(in the rows, 128 means zero)
Known rows, with every way that one mark hangs from another:
P(E N(J S(Y) U)): [186 128  71 165 109 184 153 175 101 130 119  86 134  49 161  97  88 186
 130 138  96 107 128 143 213  38 199  90 154 197 149 160 117 139 174 190
 113  76 133 160  56 149 150 195  95  71  94 183 115 147 121 153]
Z(V): [110 105 139 120 145 125 121  86 110 121 102 106 145 118 128 105 139 122
 123 109 130 177 128 137 103 137 145 141 112 140 106  91 103 110 144 102
 120 122 146 135 147 111 130 152 100 116 140 111 145 121 111 142]
E(P): [111  98  99 136 145 142 141 141  94 105 137 112 145 128 173 108  78 126
 107 141  92 138 145 124 135  91 139  96 134 166 127  96 130 125 126 139
 123 131 147 128 158 115 134 165  97 127  93 117 149  99  95 142]
P(N(S U)): [161 105 100 168 151 169 139 142 106 150 126 112 133  79 160 112  99 156
 144 126  92 126 143 143 178  73 179 107 149 174 138 144 141 123 146 160
 131 128 140 139  98 131 137 188  89  97 106 181 125 130 106 139]
S(Y): [142 102 129 111 140 142 150 120 112 163  88  82 117 105 129 103 112 141
 113 125 114 161 137 122 154 100 138 114 109 147 118 110 122 102 120 139
 146 125 124 160 109 132 116 156  98 102 147 125 126  84 132 126]
Y(C): [ 95 113 135 126 144 140 165 126 120 146  97  95 121 126 144 135 122 149
 104 130 120 136 117 130 145 132 122 110  94 156 121 112  98 121 123 123
 169 110  93 154 146 104 102 187  94 119 130 123 133 106 124 138]
F(S(N(U))): [119  63  97 137 133 153 122 136 126 142 104 120 126 107 169  97  97 145
 112 125 106 131 126 136 167  95 125 127 134 176 127 158 147 132 120 146
 145 131 111 153  93 153 132 179 109 110 132 156 130  74 115 151]
Y(C(V)): [ 84 111 150 104 139 115 142 119 125 151  72 100 122 117 147 144 138 141
 110 126 121 152 120 140 136 156 120 118  92 143 118 108  84 116 128 107
 160 116  99 152 157 105 113 195  91 120 141 121 125 119 145 146]
C(V): [ 98 106 141 100 136 104 105 108 122 131  81 119 130 113 146 129 144 110
 129 113 119 170 132 142 119 145 131 127 115 124 115 109 100 114 136  98
 124 145 133 133 155 109 133 173 100 119 141 114 120 127 140 145]
F(S): [124  68 119 120 146 136 141 126 126 122 109 112 137 115 164 109 109 127
 103 115 109 135 130 132 142 122 116 135 119 168 113 129 143 120 119 132
 144 146 122 155 104 122 119 168 107 111 127 143 126  79 123 145]
S(N(J P(E)) Y): [142 116  71 141 115 172 130 155 107 160  96  82 114  92 137  73  80 171
 115 154  99 125 133 124 209  36 163  99 126 183 146 152 118 143 141 163
 120  69 108 168  80 187 120 193  86  92 135 139 139  88 130 147]
C(V(B G M)): [ 91 135 138  75 107  86  86  96 132 130  63 133 127 141 107 127 184 131
 144  92 127 177 114 112  74 183  90 113  91 115 113  98  98 105 145  81
 129 181 149 136 138  82  93 149 119 114 155 102 110 110 130 161]
P(E N(U)): [142 140  74 156 108 166 134 167  99 102 130  93 134  89 160 104 100 169
 119 123  97 102 120 138 174  72 170 101 131 172 158 143 102 132 175 166
  95  95 119 157 108 112 148 162 120  92  98 154 139 150  99 150]
H(E(P(N(J)))): [111 106  95 156 112 153 148 156 115  97 135 102 151 107 193  74  73 133
 109 156  71 115 139 138 149  48 145  88 140 189 136 109 142 124 173 166
 101  90 150 137 156 100 159 157 107 120  99 127 133 109  90 132]
Z(V(B M(Q))): [ 98 137 133 107 129 111 115  85 109 111  80 100 136 140  85 122 169 128
 138  92 125 191 107 116  64 169 109 116 106 135 115  84 102 104 152  87
 118 155 138 136 167  93  94 135 126 111 154 105 138  95 101 173]
S(N(P(E) U) Y): [134 111  81 140 119 178 127 169 106 162  93  82 115  82 131  82  76 182
 114 148  99 126 123 127 209  44 167 105 130 169 147 162 107 133 136 164
 126  78  99 173  88 180 120 182  94  89 133 141 141  85 121 144]
J(N(P(E) S U)): [146 129  71 176 141 181 145 198 110 132 123 119 150  72 139 105  62 155
 126 135  96 128 109 142 211  55 192 111 163 185 132 160 126 134 145 166
 125 102 120 159  77 153 105 205 103  86  89 150 124 120 125 155]
F(S(N Y)): [137  57 110 114 133 146 137 123 124 165  83 101 120 104 158  88  99 148
  99 125 101 139 138 126 172  98 111 128 116 184 126 135 151 117 111 148
 147 124 113 168  78 166 120 169 103 105 154 149 128  51 134 146]
P(N(U)): [143 120  89 164 141 158 124 145 108 145 128 105 125 102 160 112 100 153
 141 125  96 131 140 134 166  78 173 106 136 157 150 144 134 119 154 158
 118 131 131 144 116 120 144 172 100 104 111 166 136 130  95 135]
G(V): [117 107 131 121 128 121 128  93 123 111 106 119 133 121 135 106 139 121
 124 114 132 178 127 135 109 122 135 140 114 124  97  98  95 108 153 107
 132 142 147 149 151  93 137 152  97 108 138 104 131 109 106 136]
Y(C(V(G M))): [ 87 125 153  93 123 110 140 113 137 143  64 101 114 127 129 146 158 146
 123 114 127 151 115 122 114 179  98 116  85 132 112  96  80 113 130  95
 162 138 105 151 153  88  90 184  93 123 147 112 117 109 137 149]
J(N(P S)): [143 118  87 166 162 165 146 167 115 148 121 125 148  96 138 103  73 132
 127 131  92 138 128 136 192  73 168 117 147 185 125 132 144 124 130 148
 130 122 129 151  92 150  91 202  95 100 104 142 129 103 129 147]
F(S(N(J) Y(C(V)))): [131  62 114 113 126 137 137 131 133 179  63  96 115  97 164 101 104 159
 103 135 107 141 135 131 184 104 120 123 113 188 127 145 138 122 118 151
 159 107 105 176  74 173 125 199  88 101 156 159 119  64 154 154]
Z(V(B G M)): [104 135 135  94 114 108 102  73 119 120  83 121 143 146  90 104 178 142
 139  87 138 184 111 107  57 174 103 125  89 131 102  80 101 100 154  85
 125 160 161 139 131  85  91 128 118 111 154 100 133 107 102 159]
Q(M(V(G))): [140 134 108 126 129 115 120 102 130 113 101 119 105 134 115 139 163 112
 137 107 102 161 118 123  82 181  95 124 114 136 116  95 108  88 164  88
 124 151 116 150 165  87  92 145 115 111 120 121 145  77 107 150]
G(V(B)): [108 117 124 113 121 109 113  88 117 122  99 131 142 136 121 105 151 136
 121 110 132 188 116 129  94 126 124 128 100 128 104 104  98 103 162 109
 132 149 153 154 142  90 131 143 110  96 143 105 130 108 107 149]
H(E): [ 94 109 128 136 115 146 149 133 130 102 116 102 141 112 161  83 109 122
 109 135  98 131 118 142 130  81 124 111 121 160 116 112 122 118 160 135
 124  99 127 139 158  85 136 145 122 120 130 105 122 102 105 124]
M(Q): [111 120 116 142 147 130 144 118 116 101 108  97 102 134 122 122 125 109
 132  99 103 152 122 135 117 144 125 102 131 144 142 115 128 126 140 117
 134 148 114 129 178 111 105 150 122 123 134 121 138  74 107 151]
M(Q V(B G)): [121 127 117 125 119  89 107  91 128  98  75 119 100 150  88 124 173 117
 141  80  96 171 113 130  64 206  98 111  99 137 141 108 123  90 176  74
 135 180 147 159 152  83  92 121 140 112 139 127 143  53 117 172]
C(V Y): [ 98  97 158  90 121 102 118 102 119 149  53 112 135 102 135 129 178 146
 134 106 136 171 133 119 139 158 136 125 108 117  93 122 101 110 112 119
 137 157 126 148 151 133 141 171 101 123 158 125 140 104 170 139]
U(N): [139 118  97 163 139 135 114 143 117 145 131 119 132 118 148 107 111 125
 129 112 112 152 119 133 171  92 153 116 148 165 128 116 146 114 147 143
 125 142 139 143 107 140 114 168 123 108 117 122 147 107 121 126]
Q(M): [128 136 102 133 143 135 135 116 116 121 119 113 113 134 130 138 139 116
 127 118 107 154 116 125 108 141 107 109 126 144 121 104 114 110 144 119
 122 136  98 131 177 106  97 157 111 110 122 116 142  90 102 144]

Rows:
[119 103 109 127 139 163 149 142 114 192  77  78 106 108 131  95  87 178
 102 152  95 128 136 121 199  77 136 107  99 178 141 133 109 123 118 148
 155  80  87 178 107 175  93 197  78 104 154 135 145  67 135 140]  S(N(P) Y(C))
[ 94 109 153  75 100  85  94  84 124 156  45 140 135 129 116 115 201 166
 138  87 141 176 123 108 112 184 116 117  82 118 102 125 108 104 129 116
 142 176 152 152 125 123 124 149 117 115 170 120 137  97 170 148]  C(V(B G) Y)
[ 88 112 151 100 130 109 136 111 134 149  71 111 116 125 142 137 146 145
 115 117 125 148 121 134 126 171 115 119  85 140 119 106  86 114 134 103
 163 124 111 152 145  99 104 185  90 122 144 116 123 115 143 142]  Y(C(V(G)))
[131 140 102 125 132 112 116 107 119 123  97 118 117 138 108 148 165 116
 129 115  98 171 110 123  81 170  95 114 111 142 121 102 108  86 164  92
 120 150 109 154 170  90  95 147 123 100 121 125 147  80 110 164]  Q(M(V(B)))
[107 105 100 156 114 155 147 162 114  97 134 101 150 103 190  79  70 138
 110 153  71 113 136 139 147  52 147  91 143 182 137 114 136 121 171 166
 105  95 146 140 160  96 159 152 112 120  99 127 134 106  87 131]  H(E(P(N(U))))
[116  95 118 143 119 156 172 154 115 118 116  90 149  96 186  80  72 147
  97 156  68 111 140 139 159  60 135  90 130 200 131  98 133 114 160 166
 123  81 141 151 147 106 142 163 101 115 110 129 129  94 107 133]  H(E(P(N(S(Y(C))))))
[ 80 136 148  91 119  98 133 110 134 140  56 106 110 140 112 149 168 149
 122 103 122 158 106 120  99 193  89 103  80 136 125 101  86 111 139  93
 162 148 107 153 159  89  80 173 108 117 154 112 119  97 138 164]  Y(C(V(B G M(Q))))
[181 120  78 177 138 165 137 184 113 143 131 100 143  68 146  95  78 155
 125 136  98 126 119 140 228  41 199 106 169 201 125 144 139 134 162 173
 122  98 144 161  53 177 104 210  91  76  93 149 133 113 147 139]  U(N(J P(E) S(Y)))
[156 122  70 183 139 199 148 205 109 106 140 102 150  44 150 110  63 175
 135 157 108 108 109 152 219  25 229 101 176 184 120 198 106 168 162 171
 136  78 127 148  66 154 124 237  62  73  60 176 109 144 124 156]  N(J P(E) S U)
[152 106  95 168 167 177 150 158 114 127 137 111 148  78 148 108  78 143
 135 152 100 123 136 143 194  50 197 109 156 184 110 158 131 155 139 147
 144 105 138 136  87 151 105 232  52  93  84 163 115 120 129 146]  N(J P S)
[113  96 110 151 121 156 158 150 113  98 133 106 156 101 190  76  74 133
 106 152  67 110 141 141 146  56 138  93 141 194 130 100 140 120 165 159
 108  94 152 135 156  99 150 157 108 121 101 126 132 103  94 134]  H(E(P(N(S))))
[145 108  69 159 129 179 118 167 111 186  97  89 106  82 137  83  69 178
 136 159 103 143 135 127 219  26 187  98 146 167 145 180 129 139 136 175
 139  86 110 163  74 196 129 207  72  89 131 160 131  85 122 138]  S(N(J P U) Y)
[172 115  91 149 140 185 167 176 108 124 118  83 145  55 138  95  73 167
 114 155  98 113 128 139 214  38 198 104 146 197 116 154 112 151 149 164
 135  73 130 162  59 163 105 222  60  72  91 158 112 118 146 152]  N(J P(E) S(Y))
[187 107  87 173 143 176 143 152 108 172 118  98 124  61 160 104  87 170
 152 140  97 134 148 139 203  45 201  96 159 182 140 161 148 126 153 182
 137 113 145 148  64 154 147 206  74  83 107 195 113 127 119 139]  P(N(J S(Y) U))
[142 129  80 161 145 168 152 176 111 127 123 119 154  90 139  99  73 141
 116 130  92 124 118 138 196  70 167 114 145 191 129 132 129 130 140 152
 119 103 123 157  88 147  93 196 106  94  99 135 130 114 131 155]  J(N(P(E) S))
[148  85 151 119 155 158 182 119 114 170  85  92 129  82 135 118 111 155
 112 130 111 144 133 136 171 106 141 111 119 176 103 110 120 113 110 138
 179 112 121 153  95 139  97 193  79  98 135 144 111  89 147 138]  N(S(Y(C)))
[105 153 115  93 100 116 109  98 129 124  92 131 126 164  89 111 177 153
 142  88 129 158 104  87  68 164  74  95  82 130 116  99 116 108 141  99
 144 189 145 140 117  71  62 128 133 110 147 102 118  85  96 157]  V(B G M)
[129 144  60 172 133 169 129 201 111 127 125 111 143  94 140 105  65 152
 125 134 100 133 106 133 199  62 185 111 149 169 144 161 120 130 153 164
 110 105 113 166  96 141 113 188 113  93  93 136 137 122 114 148]  J(N(P(E) U))
[132 104  79 159 143 154 133 158  91 120 144 110 142 111 184 107  64 147
 120 144  79 126 154 126 159  69 166  89 148 176 149 116 140 123 144 165
 110 128 152 134 143 123 151 173  93 117  83 150 152 114  86 144]  E(P(N(U)))
[122 103 151  91 138 123 155 122 120 181  58  76 111 100 132 126 125 154
 106 129 117 164 131 126 156 132 130 116  91 146 117 105  98  97 120 128
 161 112 107 172 121 130 111 180  87 103 158 125 121  91 156 136]  S(Y(C(V)))
[103 138 134 102 117 104 107  73 119 108  78 115 130 150  80 110 180 134
 144  78 131 185 107 111  50 190  99 117  95 131 114  81 105 102 160  83
 123 166 157 135 150  86  83 123 125 114 159 100 136  90  99 167]  Z(V(B G M(Q)))
[ 93 119 158  84 115  97 126 106 126 128  39  92 119 108 104 146 197 139
 152  92 133 176 122 103 115 187 111 113 115 108  97 109  96 111 111 104
 133 183 112 146 180 119 114 163 113 128 167 119 134  78 158 158]  C(V(M(Q)) Y)
[116 117 150  83 128 118 150 122 119 181  48  74 115 108 115 132 138 160
 110 125 119 171 122 114 140 139 114 106  85 143 117 102  95  94 121 122
 162 125 106 174 121 121  97 174  96  97 163 122 116  86 152 146]  S(Y(C(V(B M))))
[171 131  66 175 112 183 146 174 102 112 133  99 141  59 167 101  92 177
 133 135  98 101 123 148 201  43 197  92 157 195 148 162 116 148 177 182
 109  82 132 148  71 137 153 197  99  79  83 180 119 160 112 157]  P(E N(J S U))
[120  97 119 118 124 154 150 121 115 200  66  84  99 111 135  96 108 173
 106 142 109 145 132 122 183  91 118 103  98 173 137 121 115 116 112 146
 164  89  90 167 108 169 109 183  94 108 168 130 138  68 134 139]  S(N Y(C))
[134 142 103 119 123 108 111  98 126 119  96 129 111 145 105 139 172 122
 134 104 102 168 110 119  72 185  89 115 104 140 120 101 111  85 170  90
 124 157 122 152 158  85  87 138 125 102 125 120 145  75 110 160]  Q(M(V(B G)))
[131 116 123 134 127 100 122  96 134  88  82 105  92 135 101 124 160 103
 145  84  96 160 125 136  80 202 109 123 113 133 134 103 119  95 168  73
 134 173 140 156 160  84  99 131 125 125 133 125 143  54 115 159]  M(Q V(G))
[114 124  61 160 119 171 116 153 110 122 126 112 125 112 150  82  88 153
 120 148 101 113 125 134 187  47 158 100 135 180 146 156 114 161 148 147
 111  80 108 143 111 162 122 198  94 108 114 134 146 112 107 154]  S(N(J P(E)))
[150 110 107 148 141 155 147 166 118 187  78 114 130  68 138 119  89 155
 135 130 112 167 119 141 201  86 173 110 151 171 124 144 134 108 127 162
 157 118 123 162  74 161 114 206  98  89 127 154 108 105 150 147]  J(N(S(Y(C(V))) U))
[150 108 112 148 146 192 178 197 106 137 103  75 142  42 131 118  66 194
 106 152 100 107 109 144 220  61 199 109 140 183 118 167  86 138 142 164
 158  74 104 179  74 151  96 217  67  69  90 163 116 111 141 150]  N(P(E) S(Y(C)) U)
[160 126  76 166 141 181 152 199 110 150 109 105 144  62 134 102  59 164
 123 138  96 134 113 138 221  50 194 110 158 187 131 159 128 125 142 175
 129  97 121 172  62 164 104 202  98  78  99 152 121 109 136 150]  J(N(P(E) S(Y) U))
[ 90 132 153  71  93  80 103  88 130 136  32 120 119 135  86 133 221 159
 155  74 138 180 112  93  87 212  89 104  89 109 103 111 102 103 128 101
 140 202 138 150 154 108  96 141 128 120 177 113 132  71 159 165]  C(V(B G M(Q)) Y)
[120 111 152  88 131 123 157 123 122 177  52  68 110 101 121 133 133 155
 112 127 119 165 128 117 147 137 118 113  92 141 114  99  92  97 117 121
 161 121 102 172 126 123  99 179  89 104 160 121 115  86 151 139]  S(Y(C(V(M))))
[163 104 110 153 164 178 175 164 116 164 107  84 134  65 139 111  73 169
 122 161  99 126 136 138 215  53 194 104 138 193 111 154 123 141 133 159
 166  85 123 164  68 166  94 241  40  82 103 170 111 103 151 143]  N(J P S(Y(C)))
[ 79 118 147  99 133 107 133 116 122 158  69 110 128 129 137 144 147 150
 107 123 121 159 113 135 126 160 113 110  83 146 123 112  87 112 134 109
 160 121 104 155 150 104 107 189 100 111 145 121 125 117 146 156]  Y(C(V(B)))
[123 119 119 113 114 101  99  91 126 125  84 132 127 140 108 114 167 132
 130 100 110 167 119 124  80 173 106 126  86 136 118 108 114  86 164  79
 139 167 156 165 113  80 105 134 126 107 130 126 137  87 120 154]  M(V(B G))
[104 138 125 108 113 105 122  93 123 101  84 111 127 142  91 122 171 126
 138  96 129 193 106 113  69 154  99 116 107 118 106  91  93 104 161  95
 129 176 138 151 171  75 102 136 123 100 152  98 124  82  97 165]  G(V(B M(Q)))
[145 117  62 155 113 184 122 177 108 164  98  83 111  76 138  80  69 186
 125 159 104 129 124 129 223  21 187  96 142 175 148 180 114 145 145 177
 126  68 105 169  70 193 132 201  82  83 125 154 134  95 124 146]  S(N(J P(E) U) Y)
[ 95 156 111 110 123 118 129 117 113 110  89  99 118 155  80 136 166 131
 140  95 111 169  98  99  75 156  82  81 107 137 133 104 117 114 137 102
 133 183 113 137 169  83  68 137 142 109 147 110 125  69  95 178]  V(B M(Q))
[ 86 124 154  70 103  92 108 101 118 151  37 111 141 120 101 140 208 159
 142  97 140 184 115  95 107 174 105 109  93 111  92 115  96 104 113 107
 135 185 124 154 152 115 114 160 120 113 168 118 131  93 162 163]  C(V(B M) Y)
[183 106  97 159 146 164 149 131 108 167 116  98 127  80 158  99  98 156
 140 135  91 132 156 135 189  60 177 100 142 189 137 132 152 122 147 169
 131 115 147 146  75 149 134 197  78  91 118 181 118 120 125 138]  P(N(J S(Y)))
